What can hang from each mark
T: S
K: Z
W: S Z
E: M R
Z: K X
S: A M R X
R: E

Every row comes from one small tree of marks. Brackets hold a mark, then the marks that hang from it, in alphabetical order. Every link used is in the known rows. Which tree was each row made from?
Known rows
(K Z): [ 17  14  12 -25   0 -11  11  14   4  14  10  18   0 -13  -5  10   4 -10
  -5]
(W (S A) Z): [  5  24   1 -12   2   9  13   2  -2  13  -6  22   6  20 -10   4  -7  -5
  -7]
(W (Z K)): [  8  12  14 -13   3  -4   8   2  -9  17  -5  27   3  10  -7   9  -1 -10
  -1]
(T (S R X)): [ -3  27  10 -30  10   5  15   4  10  19  -7  15   7  30  -8   3   6 -20
   6]
(R (E M)): [  6  25  10 -26  -2  -9  16   9  -6  18   2  17   4 -16  -9  11  20 -10
   3]
(W (Z X)): [  4  23  15  -5  -4  -7   6   5  -4  20  -2  25   0   1  -6   7  -4 -13
  -7]
(W (S A R X) Z): [ -6  32  -3 -19   8  20  18   7   6  20 -14  19  12  34  -9   0  -4 -14
   0]
(T (S X)): [  2  21  12 -28  10  -2  14   0   9  14  -6  18   1  24 -10   2   8 -14
   5]
(W (S M R) (Z K X)): [ -3  32  11 -15  -1   7   5   5  -6  22 -13  26  10  38  -7   6 -19 -17
  -4]
(S X): [  1  20  13 -21  10  -5  15   9  10  16  -3  18   5   2  -8   1  10 -11
   5]
(R E): [ 10  14  14 -23   4  -4  13  13  -1  16   6  18   5 -13 -11   5  19  -9
   0]
(W S): [  5  18  12 -21   5  -5  10   6   0  12   2  20   2  11  -9   5   3 -10
  -3]
(S A M (R E) X): [ -2  35   1 -27   9  20  23  18  15  19  -8  10  22  12 -12  -2   9  -7
   8]
(K (Z X)): [ 15  17  11 -19  -6 -15   5  15   3  19   8  22  -2 -16  -4   6  -2 -10
  -9]
(T (S A R X)): [ -3  30  -3 -27   8  12  18   3  13  19 -10  15  12  32  -9  -2   1 -12
   4]
(S A M R): [ -1  34   1 -16   2  11  17  11  13  15  -4  12  20  12  -8   5  -8  -5
   0]
(Z X): [  3  21  13 -11  -2 -13   4   8   1  18   2  23   2  -7  -6   3   0 -10
  -5]
(W (Z K X)): [  5  16  12  -7  -2  -8   2   2 -10  22  -7  32   1   6  -6   5  -7 -11
  -5]
(S M): [  4  25  18 -17   3  -5  14   9   8  11   1  14  10   5  -9   9  -1  -7
   1]
(E M R): [ -7  34   6 -16  -8 -15  20  -6  -7  17  -2  18   3 -13  -5  18   7 -11
   4]
(W (S M R X) Z): [ -7  38  14 -22   9  17  20   8   8  18 -13  15  12  43  -8   6  -5 -20
   4]

Which tree is each row?
[  0  36  -1 -34   9  22  24   8  14  18 -11  10  18  32 -14  -2   7 -11
   8] | (T (S A M (R E) X))
[  1  26  14 -13  -1   0   4   1  -8  17 -13  28   5  32  -8   5 -17 -10
  -5] | (W (S M) (Z K X))
[  4  22  -1 -22   3  10  17  16   3  20   2  15  15  -5 -11   2  12  -7
  -1] | (S A (R E))
[ -4  43   0  -9  -4  17  11   6   3  20 -12  19  14  34  -8   4 -21 -10
  -8] | (W (S A M R) (Z X))
[ -2  31  14 -30  10  11  22  19  12  20  -5  10  17  11 -11   2  15 -16
   9] | (S M (R E) X)
[ -1  32   3 -18   8   8  20   8  17  12 -10  14  16  13 -10  -1  -2  -1
   6] | (S A M X)
[  1  30   8 -29  -2  -1  18  13  -4  24   1  15   9  -9  -7  12  18 -17
   3] | (S (R (E M)))
[  2  32   7 -36  -1   1  17   4  -5  22  -2  15   6  12  -9  13  15 -20
   3] | (T (S (R (E M))))
[ -1  23   8 -14  -1   2   2   4 -11  25 -10  30   4  30  -6   4 -12 -18
  -7] | (W (S R) (Z K X))
[ -2  30  -3 -25   8  25  21  11   2  23 -12  18  13  26 -12  -2   9 -14
   2] | (W (S A (R E) X) Z)
[ -7  36  12 -29  10  11  19  12  14  16  -9  12  14  34  -8   3  -1 -17
   6] | (W (S M R X))
[  2  35  -7 -32  -3   9  20   3  -2  21  -5  15  11  13 -10   8  10 -12
   2] | (T (S A (R (E M))))
[  6  30   3 -22   3   7  16  -1  10   9  -5  14  11  27 -12   5  -9  -1
  -1] | (T (S A M))
[  1  34  -6 -25  -3   6  20  12  -1  22  -3  15  14  -8  -9   7  12  -9
   2] | (S A (R (E M)))
[ -1  26  -5 -11  -3  10   4   3  -8  24 -14  30   9  30  -7   0 -18 -11
  -8] | (W (S A R) (Z K X))
[ -1  26  -3 -26   9  14  21  16  10  22  -5  15  16   2 -11  -4  16 -10
   6] | (S A (R E) X)
[  4  17  10 -12  -2  -5   1   1 -13  20 -10  33   0  22  -7   3 -11 -12
  -7] | (W S (Z K X))
